Each row was made from one walk, in order. Every step used is in the known rows, and no mark comes twice. Write each row's walk.
In the rows, 128 means zero.
Known rows
L/C/T/N/G/A/W: [112 154 155 100 145 112 142 149 115 139 147 87 152 187 129 143 99 140 133 154 102 145 129 142 132 141 168 136 126 181 135 121 135 134 144 100 110 121 112 134 152 146 144 139 121 140 118 139]
C/K: [119 126 162 105 153 102 155 137 121 103 141 120 120 89 128 132 132 127 117 120 123 130 125 141 130 128 103 130 137 138 124 87 116 146 131 132 119 165 98 126 122 114 126 116 142 136 151 106]
V/W/A/G/N: [116 133 160 124 152 151 129 111 115 114 152 102 107 93 132 149 129 149 124 130 68 136 124 110 100 147 136 139 123 135 117 126 110 122 133 126 129 145 123 138 134 135 82 121 103 100 115 138]
T/N/L: [117 156 152 106 140 126 110 114 121 111 174 143 130 122 122 132 99 153 120 121 159 101 125 140 146 127 149 135 129 128 115 95 126 114 160 129 127 122 96 134 129 148 102 172 87 119 131 91]
V/W/A: [110 131 166 117 152 113 125 104 116 120 143 132 130 83 125 130 123 144 118 113 81 131 120 133 96 130 149 151 139 128 115 94 106 123 130 150 126 155 97 136 131 130 91 135 104 112 132 131]
L/C/K/N: [110 123 150 104 141 129 128 141 118 124 114 105 135 135 128 115 116 119 123 153 138 137 128 160 123 142 133 138 128 144 132 113 127 133 120 124 137 161 117 126 137 121 141 102 150 133 143 141]
Y/K/N/G/A/W: [143 116 141 113 153 123 133 124 120 120 116 111 122 54 143 169 113 114 121 148 167 148 137 113 106 106 112 145 130 176 126 94 121 116 139 119 147 175 87 137 153 120 157 133 128 102 149 154]
L/C/T: [105 144 142 106 141 103 160 150 115 122 142 103 141 161 125 110 114 143 129 136 80 123 122 177 112 143 165 126 124 135 136 117 130 143 151 130 125 125 119 127 129 137 154 118 143 164 144 120]
V/W/A/G: [120 140 162 114 150 118 135 109 119 117 145 107 104 93 133 151 129 152 128 115 74 137 118 123 100 133 145 136 132 140 120 110 108 134 133 123 137 156 123 134 127 134 90 126 99 115 132 139]
Y/T/N/L/C: [118 176 149 108 130 128 127 144 111 96 144 125 157 104 119 124 94 170 125 146 161 93 129 155 110 143 151 140 128 153 118 120 134 122 196 126 133 103 106 130 143 153 158 159 86 133 144 135]
Y/K/C/T/N/L: [133 152 131 102 152 108 181 120 119 122 130 131 187 121 124 153 118 115 123 142 191 105 124 140 123 117 134 132 116 141 121 104 135 147 156 135 123 126 85 125 120 138 141 173 115 116 129 129]
K/N/L: [114 135 141 113 133 141 113 126 120 121 149 143 119 93 124 123 104 139 105 132 172 122 120 145 132 119 139 134 130 118 119 113 120 91 152 128 152 139 98 141 133 143 114 158 112 108 149 111]
L/N/T: [120 145 153 109 143 109 133 145 110 124 146 135 114 91 121 132 128 127 135 136 95 142 119 157 117 110 143 132 145 127 130 138 124 134 171 134 140 135 119 144 148 151 132 135 124 140 198 109]
Y/K: [134 121 136 116 154 100 155 114 120 95 126 127 115 54 135 149 120 129 132 117 132 114 127 149 99 109 122 136 128 133 119 78 119 145 150 148 137 167 91 126 125 116 155 122 127 134 156 119]
K/C: [132 147 131 105 149 116 158 109 119 135 142 128 110 134 129 160 122 119 132 119 154 104 116 151 122 122 145 141 136 120 124 107 112 111 131 147 133 153 88 122 116 138 115 146 126 118 136 106]
V/W: [128 135 161 120 151 112 131 111 114 111 156 136 89 62 123 133 115 138 118 108 82 100 120 139 111 134 136 142 134 149 124 85 113 116 132 138 144 155 86 141 134 124 111 120 112 132 147 115]
N/L: [113 134 148 99 138 108 135 128 122 102 173 138 109 88 130 118 104 162 113 115 136 120 114 150 138 110 137 130 138 112 119 94 121 98 156 124 138 125 100 140 132 140 126 152 104 131 158 80]
K/C/T/N/G/A/W/V: [133 171 157 113 156 116 155 129 117 153 144 115 150 214 136 191 119 96 132 142 156 127 126 109 137 131 171 131 138 168 127 142 128 105 117 110 94 121 100 131 127 146 94 160 106 89 115 146]
A/S: [112 140 147 108 142 118 136 120 120 103 194 139 83 89 125 156 111 161 113 118 125 111 122 138 103 126 147 127 123 130 110 109 111 123 148 131 125 163 124 127 117 119 94 127 133 138 151 94]
Y/K/N/G: [139 128 128 115 142 115 155 129 117 113 115 111 129 67 140 165 124 111 132 136 161 135 134 134 106 112 109 142 130 158 135 123 127 129 140 140 143 184 97 134 133 117 167 133 125 116 163 157]
C/T/N: [116 162 151 122 146 118 151 135 116 125 157 126 162 147 115 142 127 130 125 124 118 104 126 147 133 152 148 123 117 152 128 105 129 157 154 144 110 131 104 129 115 139 109 165 121 136 132 117]
N/G/A/W/V: [128 133 165 110 152 97 130 133 122 117 157 117 73 144 151 176 110 124 129 123 107 148 125 114 126 106 147 133 157 164 123 118 117 84 127 100 115 141 108 143 142 129 122 121 101 104 152 122]
Y/T/N: [132 178 151 131 143 129 134 140 109 101 134 131 146 78 118 156 119 143 128 129 164 81 136 139 104 152 136 135 128 165 118 110 122 141 188 146 126 135 90 127 130 139 135 164 98 121 152 138]
G/N/L: [109 129 146 114 141 150 127 130 116 103 177 134 122 88 130 120 104 160 116 134 123 121 124 129 136 132 130 135 125 106 114 111 119 81 152 125 135 110 99 145 130 148 116 147 112 106 126 79]
T/N/G/A: [122 157 153 104 147 120 141 132 117 132 147 113 115 135 133 169 114 131 132 130 117 134 131 121 147 138 130 145 142 178 135 121 121 122 155 139 103 149 92 136 130 148 121 164 96 122 114 117]
G/A/W: [122 117 159 114 159 119 118 123 124 118 161 129 85 85 132 143 106 143 114 126 121 130 124 125 118 114 147 138 136 148 111 63 106 107 132 122 136 139 91 137 141 133 119 135 129 114 132 87]
M/C/L: [93 128 138 98 137 125 167 114 118 100 157 103 152 180 130 112 121 159 123 124 117 91 115 146 137 132 153 136 121 110 123 86 117 120 113 148 137 156 81 126 112 142 136 104 121 135 157 111]
C/L/N: [95 124 163 90 135 138 107 117 116 109 141 114 154 101 120 92 124 153 126 138 125 128 127 147 133 127 133 127 139 93 119 100 131 138 134 145 143 140 97 128 127 149 117 135 139 126 183 91]
A/W: [131 132 155 114 152 112 101 110 121 108 176 130 87 81 129 149 111 147 124 112 146 114 122 139 106 116 153 132 134 125 109 69 114 107 138 116 148 149 99 134 140 119 112 124 128 124 162 94]
M/C/T/N/G/A: [110 155 134 105 145 112 187 152 113 135 139 97 161 213 130 165 120 132 128 139 88 120 118 133 152 151 141 140 117 182 140 131 125 135 137 140 100 151 89 130 115 156 136 138 110 136 114 139]

Write each row's walk
[93 134 140 99 137 146 121 133 122 112 154 88 134 167 143 132 115 172 134 155 100 163 123 133 114 131 157 133 125 102 116 142 119 108 152 104 130 113 151 133 132 152 114 133 99 108 116 119] : W/A/G/N/L/C
[121 141 138 108 137 152 137 137 122 98 179 104 80 105 138 145 115 160 125 134 118 129 120 123 135 135 118 117 117 121 122 126 123 102 154 95 143 119 131 140 134 145 118 135 107 115 129 89] : A/G/N/L
[122 122 142 90 145 126 153 98 118 114 107 115 176 93 129 129 128 117 136 147 178 116 130 142 115 105 123 140 129 103 118 102 132 147 128 155 146 151 78 116 121 140 151 135 138 111 166 117] : Y/K/C/L/N
[107 135 141 119 147 151 127 128 120 115 151 96 121 136 139 163 139 151 135 136 96 152 129 118 108 139 138 131 125 112 114 135 109 129 138 129 123 143 137 129 121 140 90 136 114 102 121 121] : W/A/G/N
[107 165 143 102 134 103 165 153 113 134 146 88 160 196 126 135 113 138 142 143 97 134 126 162 131 153 156 131 128 163 144 145 139 142 157 120 107 128 122 129 128 144 148 138 115 158 136 143] : L/C/T/N/G
[112 124 160 105 141 130 127 143 122 109 137 138 140 82 125 116 123 126 98 137 182 138 122 137 144 124 107 132 130 133 124 108 123 119 132 119 140 148 101 135 134 126 116 141 133 108 153 118] : C/K/N/L
[100 126 140 100 134 148 118 135 115 106 164 117 122 124 133 104 91 161 121 150 105 131 125 149 128 137 155 140 124 108 120 119 128 75 160 119 137 104 112 141 137 147 137 131 113 121 122 90] : G/N/L/C
[110 142 142 112 147 115 137 124 125 117 146 103 108 139 139 160 138 153 137 121 105 155 120 134 106 125 141 124 135 116 115 122 109 147 136 129 123 154 142 124 116 138 107 135 111 119 142 125] : W/A/G
[130 153 159 107 152 122 113 123 119 128 157 112 110 130 133 177 106 138 130 133 140 138 136 112 139 127 141 144 139 181 124 104 122 112 147 114 115 145 93 137 141 141 116 157 98 114 125 121] : T/N/G/A/W
[114 144 149 127 153 133 168 149 109 107 179 126 116 110 128 139 128 119 127 135 90 125 123 128 123 137 136 139 129 135 125 133 115 105 166 131 129 124 101 157 140 139 115 128 121 122 154 107] : G/N/T
[111 158 162 110 146 107 134 145 117 137 150 101 136 222 139 150 103 122 136 148 95 142 132 136 126 140 185 128 136 173 130 140 138 115 134 96 97 108 122 135 139 140 130 127 107 121 122 147] : L/C/T/N/G/A/W/V
[101 122 159 83 139 98 142 142 122 100 145 115 134 123 132 97 98 158 114 139 131 146 116 164 137 118 141 134 138 120 125 102 128 113 153 106 131 122 111 132 139 129 149 116 125 144 146 103] : N/L/C/K
[116 124 129 108 137 117 147 141 118 117 117 120 179 100 130 110 102 130 117 158 153 132 126 160 111 119 143 132 110 135 128 116 138 130 154 123 152 130 104 136 140 131 170 135 130 129 148 146] : Y/K/N/L/C/T
[103 126 171 98 146 140 133 129 119 108 142 90 135 110 135 119 116 162 114 153 83 166 121 116 116 142 133 141 123 132 118 132 123 120 130 96 129 125 132 138 146 136 103 108 105 106 111 142] : V/W/A/G/N/L/C/K
[105 156 146 101 140 109 167 160 115 142 134 91 160 197 129 134 106 133 135 153 74 144 129 151 140 154 161 136 128 179 142 139 135 140 153 125 101 121 111 133 132 153 150 140 122 151 109 138] : L/C/T/N/G/A
[121 116 127 105 137 126 126 121 121 111 115 125 143 81 134 115 96 135 120 151 164 127 126 158 106 110 142 140 119 128 123 105 129 112 151 128 159 142 103 134 136 129 163 130 117 119 150 139] : Y/K/N/L/C
[108 152 155 89 141 129 167 122 112 132 143 114 173 145 121 118 136 123 128 147 155 126 119 141 135 114 143 134 142 105 124 137 125 127 135 139 140 129 90 135 133 160 119 146 136 117 187 111] : K/C/L/N/T
[126 173 141 116 148 126 171 125 116 148 140 125 168 179 117 161 128 106 124 132 160 98 122 143 133 149 151 133 119 143 127 121 127 139 135 146 111 134 89 120 108 147 103 177 126 121 117 127] : K/C/T/N
[98 135 155 70 136 140 156 124 117 135 137 97 155 146 131 147 117 146 117 160 156 151 124 117 140 117 127 141 140 129 120 150 125 120 131 132 122 148 96 123 129 159 113 148 145 104 151 102] : K/C/L/N/G/A/S
[96 142 145 92 133 97 153 152 119 113 157 114 156 151 125 91 101 169 113 137 106 134 112 173 132 129 163 123 130 121 128 117 134 117 161 111 129 101 116 136 133 146 150 137 118 155 147 106] : N/L/C/T
[111 133 161 108 146 148 125 112 118 109 166 108 119 87 134 138 117 166 114 132 84 143 120 109 112 135 134 138 124 122 111 126 115 108 141 110 139 127 124 145 141 143 82 135 89 96 116 129] : V/W/A/G/N/L
[128 142 133 117 147 156 135 135 120 110 169 97 69 113 137 161 126 139 137 129 105 119 124 124 123 145 121 118 118 133 127 125 118 119 147 110 136 144 132 133 127 134 117 118 126 121 129 98] : A/G/N
[127 133 138 80 142 112 168 111 114 114 103 93 178 95 136 147 129 122 141 154 176 137 129 134 120 101 110 144 138 119 129 123 136 145 137 143 140 160 81 120 128 139 162 132 136 115 177 133] : Y/K/C/L/N/G
[113 144 148 77 134 129 152 117 114 133 120 93 166 143 131 136 129 133 133 147 160 136 124 139 144 116 127 140 146 112 129 138 133 123 129 138 132 150 90 124 128 157 130 147 137 117 172 111] : K/C/L/N/G
[104 139 138 105 125 134 129 148 118 132 143 120 159 151 121 99 101 146 106 153 145 129 119 166 128 135 160 130 120 129 128 131 132 103 151 114 144 117 114 139 139 146 138 148 129 131 144 128] : K/N/L/C/T
[107 119 150 95 144 125 153 161 119 131 100 88 136 152 141 126 114 120 120 164 120 168 132 141 137 138 120 147 137 173 145 135 128 119 128 115 126 159 109 131 146 131 160 110 145 130 129 154] : L/C/K/N/G/A
[113 139 134 100 135 148 135 142 122 106 172 87 81 141 141 131 103 167 133 147 103 134 120 141 132 140 143 123 118 120 126 138 128 98 157 90 146 111 144 137 138 147 140 118 111 125 126 102] : A/G/N/L/C
[107 156 146 101 134 125 106 117 120 121 161 128 134 150 124 117 84 160 127 137 146 112 126 160 136 130 172 139 128 127 122 106 132 108 165 122 130 112 110 132 132 152 121 154 88 131 127 103] : T/N/L/C
[118 134 149 100 148 100 166 152 120 121 132 104 98 121 141 161 119 136 125 125 86 154 125 128 140 120 117 144 152 172 136 123 116 112 151 130 114 152 94 139 133 139 150 137 116 132 135 106] : N/G/A
